Known rows, with every way that one mark hangs from another:
{B E K}: [ -1 -23   9   3  30  20 -10   4 -12  19 -21  21  -8  16  -7 -25   4  14
   5 -42 -26 -30  -2  11  14 -28 -13  24 -11   1  -3  42  22   2 -22  -1
  19 -16  18  16  28 -23  23   0  29  -3 -10  23  35 -18   3 -11 -13 -34
  -4]
{T {M B}}: [-31  -3  32  -5  25  10   9 -32  18 -10 -28  13 -10 -19   5   0   8 -12
  17  -4   3  17 -29  14   9  25  -8  -1   9  18  10  14   1 -11 -16  -7
  -9   0  18  23  -1  -6  16   0  -2 -11 -13  12  10   2   8   6   2   6
  46]
{F {J T} {M {B E K}}}: [-16 -23  13 -43   3  -2  -4 -28  17   2   6   4   7 -24  -4  13 -33  -2
  81 -23 -18  11   2  57  -4  -1  -4  31 -32 -18   9  32  19 -19 -14  17
  41 -63  -2  29  64  -2  11  65   0 -38   5  -7  25  26 -23 -12 -13 -27
  14]
{T {M {B E J K}}}: [-17 -14  47 -11  41  25   6 -30  17 -12 -53  35 -14 -15   0 -11  18  -2
  23 -29 -11   0 -35  24  12  -7 -19  21  -2  35  18  48  18   3 -35  -3
  -3 -10  31  44  13 -19  24  -6  19 -13 -16  49  46 -14   4 -10  -3 -16
  37]
{P E {H C {D {M B}}}}: [ 17  -5   3  37  -9   3  26 -47  77 -11  -3  16 -26  -1 -24  21 -11  -8
  32  45   8  21 -36   6  -2  60 -32  17 -38   1  -2   8  74 -39   8  12
  19 -18   9  -3   5  21  24 -36  10  30  11 -17 -11 -13  10  17  21  24
  25]
{B E {J F {T M}} K}: [ 20 -14  23 -23  35   4 -15   4  24 -25 -31  42 -13 -24 -13 -29  19  -9
  24 -37 -30 -22 -11  43   4 -49  31  24   4  14  38  53  35  13 -66   3
  39 -36  29  62  53 -18   2 -26  11  15  12  23  48 -26 -21 -23 -12 -41
   6]
{F J}: [ -4  -5   4 -12 -18  -3  -6 -14  -8  -9   7  -9   7 -20  10  24 -18   2
   8 -13   0  13   7  28   7  10   5  12  -6 -10  -5  -3 -14 -15  -8  13
  14 -16   5  -6  -5  12  -3  25 -13 -27  16   3   8   7 -10   0  -5  -2
   2]
{J F T}: [ 13   6  -3 -17  -4 -25 -14  21  36 -10  25  -8   3 -24  -3 -12  -2 -17
  15  15 -11 -13  16  16  -8  -7  57  -3  12 -23  23   2  11   2 -24  -7
  49 -35  -4  22  37  -1 -28  -7 -24  23  22 -46 -11  -2 -14 -12  -7  -5
   5]
{M {B E {J F} K}}: [ -6 -20  59 -13  34  20   4  -5  25 -10 -31  13   3   7  -2 -13   4  13
  32 -17 -27 -28   0  27   6 -22  -3  40 -16  17   6  69  33  17 -25 -21
  39 -38  20  41  21 -26  -4   8  28   3  -9  45  52 -17   1 -35 -15 -19
  19]
{H C P}: [ -4   8  -2  51 -14  -8 -14 -26   2  25 -24  10 -22  24  -3 -22 -29 -19
  21  24   3  20 -34   1  10 -13  23  18  16   9  -4 -24  11   8  -3  19
  14  -9  -1  64 -27 -32  27 -22  21   2  24 -12  26  -6   7  15   3   9
  17]
{B E {J {T M}} K}: [ 18  -5  12 -24  35  17  -4   0  16 -14 -40  54 -18 -23 -11 -27  22   0
  23 -36 -27 -16 -20  32  -4 -47   4  21  -6  22  30  49  24  11 -51  16
  21 -21  27  53  50 -16  17 -19  22  -7  -5  44  51 -23 -12 -15   2 -42
   5]
{M {B E {J T} K}}: [ -1  -4  43 -22  34  24  11   0  30   2 -35  25  -4  -4  -5 -17   4  16
  36  -8 -25 -28  -3  20 -13 -20 -11  36 -27  17   7  67  23  18 -19  -4
  40 -33  15  41  37 -19  -2  15  29 -12 -24  48  50 -15   3 -27  -1 -23
  14]
{J {B E} {F M} T}: [  8 -12  -4 -58   8 -42 -26  20  25 -19  31   2  30 -18 -21 -22 -13 -17
  67  -3 -26  -3   2  39  -7 -15  70  24   1 -29  39  43  43 -10 -35  12
  36 -58 -14  54  84   3  -5  30 -14  17  33 -63  -5  14  -7 -22 -21 -24
 -15]
{D {H C} M}: [  6   2 -14   1 -24   6  11   8  11   2  -9  36 -10  64  26   5  -4   2
  -8  29 -28  21 -35  45 -21 -16 -29  -6 -13   7  -1  -5  43 -12  21 -11
  23   6  18  24  21  40  24 -19  -6   4  36  12 -21  19   7   0 -19   0
  -3]
{J F}: [  3 -11  11  -2   0 -18 -10   5  13 -14  16 -11   8  -1   0  -2  -1 -10
   4   0  -4  -6  10  13  11  -5  32   3  16 -12  11   4  11   1 -18 -16
  25 -20   1  13   3  -7 -15  -9 -12  26  23 -27  -5  -2  -9 -13 -18  -1
   4]
{H C {D {M {B J K}}} {P E}}: [ 27  21  24  60 -10   5  -2 -68  58  -4 -54  33 -43  28 -13 -21 -19 -23
  40  70  14  24 -76  16  22   2 -16  36 -18  24 -10   2  83   5 -14  11
  36 -28  10  76  12 -31  25 -49  57   7  21   8  14  -9  21  -1  12  -2
  26]
{H C {D M} {P E}}: [ 31  28 -12  70 -22  -7 -14 -61  42   1 -29  25 -41  25 -18 -20 -24 -29
  25  68  26  37 -73   4  26   7  -6  17  -2  14  -8 -30  73  -9  -9  16
  19 -16  -4  66   6 -23  32 -55  41  12  41 -28  -5  -6  22  17  15   4
  15]
{D {H {P E}} {M B}}: [ 14  19  11  -3 -25  16   8 -23  29  -3 -21  14 -29  62  25  14   5  11
  -2  41  -4  31 -49  18 -22  33 -37 -15 -13  25  13   0  58 -23  37 -20
  41  -4  33   3  36  30  -8 -24   5  -7   6  16 -21  31   5  -3   5  12
  16]
{M {B K}}: [-20 -14  50  -4  23  16  17  -8  19  14 -22   0  -2  15   6  -6  -1   7
  23   2 -20 -25  -2   7   4   5 -12  20 -21   1 -15  40  15   6   1 -17
  31 -18  18   4  12 -16  -1  14  19 -12 -34  26  17   2   9 -16  -9  -6
  25]
{H C D P}: [  1  19  -3  76 -12 -11 -20 -44  15  22 -26  18 -25  15 -18 -37 -34 -42
  33  58  21  12 -52   3  29  -5  24  29  20  13 -15 -24  37  26  -7  30
  18 -17  -7  82 -27 -43  23 -26  44  12  32 -20  25  -8  15   7  -3  -2
  23]
{P E {H C D}}: [ 19 -10 -14  44  -8 -10  16 -39  59  -4   1   8 -22 -19 -29  17 -14 -15
  35  40  12  13 -26  -3   4  56 -14  16 -23  -7  -1   3  58 -30   0  25
  16 -13  11  -9 -11  10  23 -30  10  35  14 -23   0 -13   3  15  26  18
  21]

Rows:
[ 24   7   0 -23  11  -1 -16  16  23 -28   0  22   5 -24 -15 -19   4  -1
  20 -12 -17 -11   7  28 -13 -39  31  20   4  10  34  37  20  13 -35   0
  28 -35  -4  56  34  -6 -12  -8   4  22  31   6  36 -23 -14 -24   0 -21
  -9]
{B E {J F T}}
[ -6  -2  19  21  -8  28   5 -14  15  25 -42  45 -30  87  22 -21 -13   9
  12  21 -36   9 -53  43 -11 -15 -32  18 -16  26  -2  24  61  -6  21 -11
  53 -18  37  59  30   3  31 -20  29 -10  17  33  20  12  15  -6 -25 -13
  19]
{D {H C P} {M {B E K}}}
[-15 -22  21 -17   3 -21  -3 -17  25 -14  17 -15  15   1  -5   8 -17 -19
  52   2  -2  14   3  32   8   2  18  10   4 -14  16  14  29  -4  -9 -18
  21 -41 -11  24  25  -9  -8  21 -11  17  15 -30  -2  23 -17 -16 -21   3
  12]
{J {F {M B}}}
[-14   1  19 -19  31   7  -2  -9  31   5 -22  26 -17 -27  -5 -21   7 -10
  28 -11 -16 -11 -17  17  -7   5  10   4  -3   8  19  29   9  -5 -29   2
  25 -23  18  35  45 -11  10   3   3 -13 -15   0  19  -6   3  -2   3 -18
  33]
{J {T {M {B E K}}}}
[ 22  26   5   3 -28  10  13 -19  54 -10 -35  37 -31  51  21   7  -7   3
  23  63 -13  36 -58  38 -33   5 -24   4 -19  28  17   4  66  -9  22  -5
  53 -15  27  50  35  26   6 -30  13  -5  28  24  -1  20   6  -6   9  10
  20]
{D {H C {P E}} {M {B {J T}}}}
[ -6 -17  23 -34  11  -5  14 -19  30  -9 -14  15   2  -3  -7   6  -5 -11
  69   5 -10  11 -10  36 -15 -17  -7  19 -27   1  15  34  33  11  -6   9
  20 -35  -3  33  50  -7  -1  29   9 -12 -16  15  18  28 -23 -20  -6 -16
   6]
{F {M {B {J T} K}}}
[ -1  -9  50 -23  32  15   3   6  38  -8 -23  16  -1  -4  -4 -20   4   7
  37  -7 -32 -33   4  28  -7 -22  10  35 -18   8  13  69  30  17 -29 -14
  53 -48  16  49  38 -22 -11   8  22   4 -12  30  45 -15  -3 -36 -10 -23
  19]
{M {B E {J F T} K}}
[ 29  -5 -15  37 -16  -5  18 -43  68 -16   1  21 -27  -2 -26  20  -7 -11
  20  40   7  24 -37   5   0  49 -25  10 -34  -2   1  -4  72 -37   3  17
  12 -12   9  -8   7  26  27 -46   4  35  21 -23 -15 -15   5  20  23  20
  13]
{P E {H C {D M}}}
[ -7 -12  50 -11  35  31  12  -8  16   0 -41  23  -2   9  -1 -11   7  20
  27 -18 -24 -22  -7  18  -1 -18 -25  41 -26  23  -1  68  23  14 -12 -10
  24 -25  19  36  16 -21   5  13  36 -10 -25  61  56 -14   9 -27  -7 -19
  14]
{M {B E J K}}
[  3 -25  -3 -63  -2 -24 -19  -8   2  -8  13   7  25 -23  -7   5 -28  -7
  79 -27 -27  11  -5  58  -3 -14  31  35 -28 -30  17  39  29 -22 -32  37
  36 -55  -2  31  79  12  12  59  -8 -35  19 -22  11  29 -19 -12 -17 -37
 -17]
{F {J {B E K} T} M}
[ 10  11 -11  49 -12 -11 -13 -39  20  16 -21   4 -32  16  -4  -7 -27 -16
  27  34  11  30 -40  -6  13   6   9  14   6   4   1 -24  30 -13  -6  15
  20  -8   3  45 -19 -27  28 -29  31   4  24 -16  18  -3   8  20  25  12
  21]
{H C {P E}}
[-27 -24   9 -29  -1  -1  -5 -40   1  -9  10  -7  16 -19  -3  28 -39   2
  67 -24  -1  33  -6  49   6  11 -21  30 -23  -8   4  21   9 -23  -1  12
   8 -45 -11  23  24  -1  18  70   1 -36  17   2  25  27 -16  -7 -14  -8
  12]
{F J {M {B E}}}
[ -8  -3  43 -15  22  17   3  -8  25 -20 -17   6   8  -7  -4  -5  -1  11
  27  -4 -11  -9  -1  20  -1  -9  -2  35  -5  21  15  54  19  11 -13 -20
  20 -30   3  45   3 -18  -5  14  18   9   4  34  44 -17   4 -28  -6  -1
  18]
{M {B E {J F}}}
[ 17  11 -13   9 -22  -2  -7  -7   2   7 -10   2 -20  35  18   8   4   1
   7  30   5  16 -32   7 -12  28  -8 -16  15  14  18 -14  35  -9  18   3
  39   3  35  -8  11  17 -10 -17   8   2  12  10  -2  29  -4  -3   9   5
  11]
{D {H {P E}}}
[  5   5   7 -49 -16 -23  -9   9   9 -14  16  -9  22 -36   7  11 -16   0
  33   7 -18   1   6  31 -11  14  48  19 -16 -21   8  21  -2 -14 -21  29
  36 -33   3   8  38  24 -16  36 -22 -32  17 -22  -8  12   0  -9  -1  -9
  -9]
{F {J B T}}
[-14 -33  25 -16  17 -12  -7 -14  21  -6   8  -5  11   9 -10  -5 -15 -13
  56 -19 -12   0   2  38  15 -13  13  23  -1 -14  15  34  39  -2 -21 -16
  33 -47  -2  32  38 -20   5  22   4  17  11 -20  15  13 -18 -21 -28 -16
  14]
{J {F {M {B E K}}}}
[ 17   5   4 -25  20  -4 -17   1  25 -36 -14  33  -4 -39 -13 -20  12 -10
  20 -22 -10   3 -14  34  -5 -34  32  14  15  21  46  33  18   8 -50   2
  16 -28   8  68  34  -9   0 -18  -3  18  33  10  39 -23 -15 -16   0 -22
   9]
{B E {J F {T M}}}
[ 37  -1 -13  19 -16   0  18 -39  61 -24   7  14 -25 -10 -27  26  12  -6
   9  26  20  21 -25  -4  -5  61 -32  -6 -29   4  10   1  67 -38   8  12
   9  -8  14 -37  23  34   1 -46  -5  29   6 -18 -25  -9  -5  16  24  16
   6]
{P E {H {D M}}}
[-22  -1  34 -11  34  20   4 -31  17 -22 -42  30  -8 -24  -3  -5  13  -3
  21 -18   0  17 -35  21   6   3 -15  15   7  38  21  37   5  -2 -25  -4
 -15  -4  19  46   2 -11  22   0  12  -9  -7  40  41 -12   6  -3   4  -4
  37]
{T {M {B E J}}}
[ 14 -14  -1 -22   9  -5 -14  -7   5 -35  -4  19  11  -9 -17  -4  -4  -4
  38 -28  -5  17  -7  37   4 -40   7  27   3  14  33  33  29   8 -29  -1
   2 -32  -8  57  25 -13   7   8   9  21  36  13  40  -6 -23 -21 -11 -20
 -12]
{B E {J {F M}}}
[-28 -18  39  -1  44  20   3 -27  12   2 -39  27 -14  -8   2 -17   9  -2
  21 -32 -13  -4 -31  19  18   6 -16  15   1  19  10  40  14  -9 -29  -8
   2  -9  30  30  17 -22  31   3  16 -13 -21  27  33  -9  11  -1  -7 -15
  42]
{T {M {B E K}}}
[  6 -30  35 -31  29 -15 -20  22   5  -3  -3   3  23  13  -4 -32   1   4
  28 -23 -41 -38   2  26  20 -20  54  39   0 -16  11  68  44   0 -46  -3
  42 -38  20  30  47 -12   0   1  12  18  11 -14  13 -11  10 -32 -33 -29
 -11]
{J {B E K} F}
[ 27 -12  17 -22  25   5 -11  21  24 -15 -17  31  -5 -10 -10 -27  12   1
  25 -27 -36 -35   6  36  -4 -55  29  32  -6   5  27  57  39  21 -51  -1
  52 -43  18  51  53 -20  -8 -14  18  16  11  22  46 -24 -20 -32 -12 -41
  -9]
{B E {J F T} K}
[-13  -3   8  -1  -3  23  15   3  21   8 -19  38  -9  66  22  -4 -12  19
   6  23 -36  12 -38  47 -18  -9 -45  15 -25  16  -4  26  46 -13  28 -22
  32 -11  17  40  24  26  33   4  11  -3  27  28   3   9  22  -9 -20  -2
  14]
{D {H C} {M {B E}}}
[ -2  -2  52 -23  20  14  18   0  38  -5 -31  13  -7  -6   3  -5   7   6
  34  13 -20 -23  -2  18 -18 -11   0  24 -26  10   3  49  19  23 -12  -3
  41 -28  17  29  29 -10 -18   8  17 -13 -31  41  29   1  -3 -27   0 -11
  16]
{M {B {J T} K}}
[ -6 -20  15 -31  17 -20  -8   0  41  -5  17   1   5 -11 -13 -14 -14 -18
  65  -3 -21 -10   7  37  -4 -16  35  15  -8 -24  27  31  35  -2 -27  -9
  55 -62  -6  43  71 -15  -8  23  -5  14  11 -42   8  15 -21 -21 -20 -23
  12]
{J {F {M {B E K}}} T}
[ 13 -27   8 -57  21 -38 -24  20  24  -6  18  10  24  -6 -17 -30 -10 -17
  73 -16 -42 -22   2  44  -2 -29  70  31  -7 -34  32  61  57  -4 -48  12
  56 -64   2  49  99  -5  -1  23  -4  15  18 -51   1  12 -11 -30 -28 -42
 -17]
{J {B E K} {F M} T}
